What can hang from each mark:
k180: k114 k942
k942: k563
k391: k480 k942
k563: k180 k562 k879
k879: k562 k563
k114: k180
k562: k563 k879
k480: k391

Every row comes from one small tree of marks. The marks that hang from a mark follow it in brackets, in the order of their numbers. Every link used is in the known rows. Which tree was each row made from?
Known rows:
k879{k562{k563{k180}}}: [-17.7  14.9 -12.4 -25.3   8.6 -22.7 -15.9 -25.2  12.1  12.0   1.1  10.2
   3.3  11.0   2.8  -1.5  45.5 -39.6 -31.1]
k114{k180{k942{k563}}}: [-39.0  16.9 -33.5 -16.2   8.8  25.7  16.7  41.2  -6.3 -17.1   2.9 -12.3
 -53.4 -54.0   6.8  -7.6  17.7  17.8   2.3]
k562{k563{k879}}: [ -4.0  -1.3 -29.2  -7.0  -2.6  -3.7 -21.3 -29.5   0.7  -8.3  11.5   3.7
 -10.6   5.1   5.4  -1.1   2.2 -59.1  -6.6]
k180{k114 k942{k563{k562 k879}}}: [-52.9  15.3 -56.5  21.0  23.8  20.8  20.3 -17.2 -13.7 -15.9   7.1 -19.9
 -67.4 -20.8  20.3 -17.1   8.8 -50.1  -5.8]
k180{k114 k942{k563{k562{k879}}}}: [-60.9  21.2 -47.3  17.6  34.8  17.2  25.1  11.9 -16.4 -20.4   6.1  -7.7
 -58.8  -4.8  29.1 -50.6  14.5 -51.8 -15.7]
k180{k114 k942{k563{k879}}}: [-42.6   9.4 -51.4   5.3  19.7  18.6   6.1  13.5 -27.6 -20.6  -0.7 -10.8
 -62.8 -31.7  39.8 -10.8  13.1 -33.4   1.0]
k480{k391}: [-12.9  -6.7  -5.7  -9.7 -15.1   4.4   5.3  -2.5  -1.8  -8.4 -17.5   3.5
 -35.0  -6.7  -6.0 -10.3  -8.5  -3.0   7.0]
k563{k180{k114}}: [-48.7  -5.7 -15.8  -3.6  26.6  -1.7   1.8 -21.4 -12.6  12.0   5.2  16.9
 -35.2 -10.3  21.6 -21.3  24.5  -1.8 -21.5]
k563{k180 k562}: [-37.4  -2.1 -15.8   4.0  15.3  -0.3  18.9 -53.4  22.6  15.0  10.1   8.3
 -31.8   4.1 -11.6 -16.4  12.8 -22.0 -24.4]
k879{k563{k180{k942} k562}}: [-57.5  24.0 -21.6   6.6  21.0  -8.2  17.9 -22.3  16.3   4.1  14.2  17.5
 -49.5  -8.7   9.1 -12.3  44.7 -50.2 -15.5]
k480{k391{k942{k563{k879}}}}: [-16.2   1.8 -21.6  -2.8 -37.5   6.1   5.5  -6.3  -3.7   1.1 -26.7 -22.4
 -41.5 -26.9  14.5  22.9 -15.2 -35.7  12.7]
k391{k480 k942{k563{k180{k114} k879{k562}}}}: [-51.7  41.6 -32.9  -6.2 -11.2  -8.3 -15.7 -23.7   0.1  35.6 -11.9 -18.2
 -25.6  -5.5  40.1  41.8  66.0 -37.1 -26.1]
k942{k563{k180{k114} k562{k879}}}: [-59.9  10.4 -44.7  12.4  39.4   7.0  24.3 -41.9  -6.6   9.3   0.7   3.0
 -34.8  -2.2  12.3 -36.2  14.6 -49.2 -34.4]
k879{k563{k180{k114}}}: [-56.1  19.6 -13.2  -4.3  32.0 -11.0  -7.2 -15.2 -15.8  14.2  -0.2  39.4
 -25.3 -11.9  20.6 -10.1  44.6 -13.9 -22.5]
k562{k879{k563{k180{k114 k942}}}}: [-73.4  22.0 -29.8   1.6  39.8 -14.1   8.2   7.8 -22.7  -6.8  11.3  26.8
 -46.5  -1.4  55.5 -35.0  60.4 -52.5 -22.0]
k180{k114}: [-37.7   3.7 -10.1  -2.1  21.9   5.8  -6.9   6.0 -19.6  -1.9   0.6  19.5
 -32.3  -2.7  17.7 -27.5  12.2   9.6 -11.8]
k879{k562 k563{k180{k114 k942}}}: [-67.5  43.9 -17.9 -12.2  35.3 -22.1   0.7  10.9 -15.6   1.8  -4.2  24.4
 -38.4  -4.0  40.2  -7.1  85.6 -19.1 -26.6]
k562{k563 k879}: [-12.6   3.3 -19.2 -10.1   7.1  -7.9 -15.4  -0.9  -1.2 -12.0  11.7  16.0
  -2.6  20.4  14.4 -33.8   6.5 -62.0 -16.3]
k563{k180{k114 k942} k562 k879}: [-68.9  -3.2 -49.2  20.3  28.3   0.1  24.9 -55.3  -4.5   0.5  26.7 -18.3
 -69.8  -3.5  27.3 -17.8  32.3 -53.3 -19.0]
k114{k180{k942{k563{k562}}}}: [-48.7  20.9 -40.6  -1.8  13.0  27.0  31.3  12.6   8.0 -13.4  11.5 -22.6
 -56.3 -41.8 -11.6 -14.4  15.8   1.7  -3.7]
k391{k480 k942{k563{k180{k114} k562 k879}}}: [-64.1  21.2 -42.0  19.4  -7.9   8.4  -0.9 -55.6   9.5  38.8  11.5 -25.3
 -41.8 -11.2  24.2  27.4  34.9 -63.6 -20.3]

Which tree is each row?
[-44.3  17.1 -31.2  -9.4  23.0 -18.0   5.0 -49.4  -9.8  11.8  -5.9   2.0
 -24.1  13.6  22.9   2.9  52.4 -13.5 -33.4] => k563{k180{k114} k879{k562}}
[-23.6  29.5  -5.7  -5.9 -30.9  13.9 -22.4  31.5  10.6  19.7  -9.4   0.9
 -27.0 -19.8  22.4  21.4  18.5 -18.6  -0.2] => k391{k480 k942{k563}}
[-43.2  -1.1 -14.3   4.3 -21.0   4.6  23.0 -34.7  16.3  23.5 -15.1 -22.5
 -42.9 -27.9  -5.7  10.5  -5.0 -42.0  -5.5] => k480{k391{k942{k563{k180 k562}}}}
[-55.6   6.5 -35.9   9.9  33.8  14.0  16.3 -41.1  -3.4  15.5  -0.8   3.0
 -39.4 -21.9  -1.2 -17.6  11.0 -25.8 -26.3] => k942{k563{k180{k114} k562}}
[-71.5   0.3 -30.8  14.4  32.7   3.4  24.1 -27.0  -3.7   4.4  24.2  -5.9
 -65.1  -9.4  22.8 -33.1  34.8 -32.0 -20.1] => k563{k180{k114 k942} k562}
[-33.0  38.7 -49.4 -21.8   5.3   8.2  18.5  12.7  -2.6 -19.2  -9.2 -27.9
 -44.0 -28.6   9.1  15.0  46.3   5.2  -9.3] => k114{k180{k942{k563{k879{k562}}}}}
[-20.5   3.7  -1.4  -8.0 -32.2   8.8   1.4  23.1  -2.2   4.6 -28.3  -9.3
 -37.6 -32.5  10.6   8.6 -13.2 -13.9  11.0] => k480{k391{k942{k563}}}
[-34.5  16.7 -34.7 -12.3   7.7 -17.3  15.7 -27.6   8.1  -3.6   0.0 -10.5
 -46.5   5.4  29.4   9.0  58.2 -30.8 -20.0] => k563{k180{k942} k879{k562}}
[-33.0  33.8 -11.0   8.7 -25.9  16.0  -7.6   1.5  25.2  24.7  -1.2  -8.9
 -29.5  -7.3   2.5  16.9  14.7 -36.3  -6.9] => k391{k480 k942{k563{k562}}}
[-52.2  22.6 -23.4  -6.4  22.6 -16.1  11.4   4.3  -1.1  -8.5   8.1  27.6
 -41.1   1.2  41.4 -23.5  52.4 -56.2 -17.6] => k562{k879{k563{k180{k942}}}}
[-68.7   2.7 -28.5  14.0   1.9  -1.1  28.2 -33.1  -7.5  17.6  -9.7 -23.5
 -43.6  -9.6  21.2 -20.4   6.3 -63.0 -18.8] => k480{k391{k942{k563{k180{k114} k562{k879}}}}}
[-22.0  15.1 -25.4 -15.7   6.0 -19.8   7.2 -52.1  13.1   9.7 -10.4   2.6
 -20.0  16.6   9.5  15.5  45.0 -16.1 -29.3] => k563{k180 k879{k562}}
[-29.6  -8.6 -27.8  -5.4 -30.2  -1.4  11.4 -34.6   2.9  17.1 -21.2 -24.8
 -42.9 -34.4  17.3  32.7  -2.8 -45.4   1.6] => k480{k391{k942{k563{k180 k879}}}}
[-34.0  -4.6 -34.9   9.6   9.6  -3.9  20.1 -83.6  21.1  12.7  12.3  -4.7
 -36.1  10.1  -7.9   0.1  11.7 -43.8 -23.7] => k563{k180 k562 k879}
[-50.8 -11.6 -49.7   0.5  21.8  -7.2  -7.7 -31.3 -19.1  -4.2  32.2 -13.0
 -46.8 -16.1  43.7 -12.0  35.4 -80.9 -13.4] => k562{k563{k180{k114 k942} k879}}
[-40.7  35.2 -46.9  -4.5  21.0   4.8   6.4  14.1 -24.1 -18.7 -14.7 -12.4
 -50.6 -12.4  37.3  -1.9  42.6 -22.7 -11.6] => k180{k114 k942{k563{k879{k562}}}}
[-58.2  -4.9 -38.5  -1.9  32.9 -11.3  -3.1  -1.7 -20.7  -8.6  29.6  -0.9
 -38.0   0.1  52.8 -45.1  39.7 -83.8 -22.7] => k562{k563{k180{k114 k942}} k879}
[-15.6 -12.7 -35.2  -8.9   2.8 -11.1 -13.4 -58.7   6.6   7.9  17.2   0.7
 -13.3  -1.9   7.6   6.4  15.5 -70.0 -17.2] => k562{k563{k180 k879}}
[-37.9   8.4 -38.6   5.8  22.9   5.5  25.9 -44.8  15.6   7.5  -3.3   4.6
 -28.5   1.9  -1.2 -26.2   7.5 -53.1 -29.8] => k942{k563{k180 k562{k879}}}
[-48.5  17.0 -30.2  -8.9 -12.5 -13.6   8.5 -30.3 -13.5  19.4 -30.8 -29.0
 -35.4 -17.5  28.6  29.0  34.7 -31.5 -14.4] => k480{k391{k942{k563{k180{k114} k879{k562}}}}}
[-57.0   5.1 -12.1  -2.0   9.9   3.6  -3.2   5.1 -14.5  25.3  -7.5   2.9
 -36.5 -35.0  35.3  -1.4  20.1 -11.3 -18.0] => k391{k942{k563{k180{k114}}}}
[-59.5  -0.6 -22.1  11.2  31.9   0.0  13.6 -51.6   0.3  17.5  13.8   6.7
 -37.9   1.6   1.7 -28.2  20.5 -18.6 -29.0] => k563{k180{k114} k562}
[-34.6  13.0 -54.2 -10.4   3.9  22.6  19.1  12.4  -5.5 -20.3   5.3 -25.6
 -57.2 -48.7  12.3   7.3  17.8  -4.2   3.2] => k114{k180{k942{k563{k879}}}}
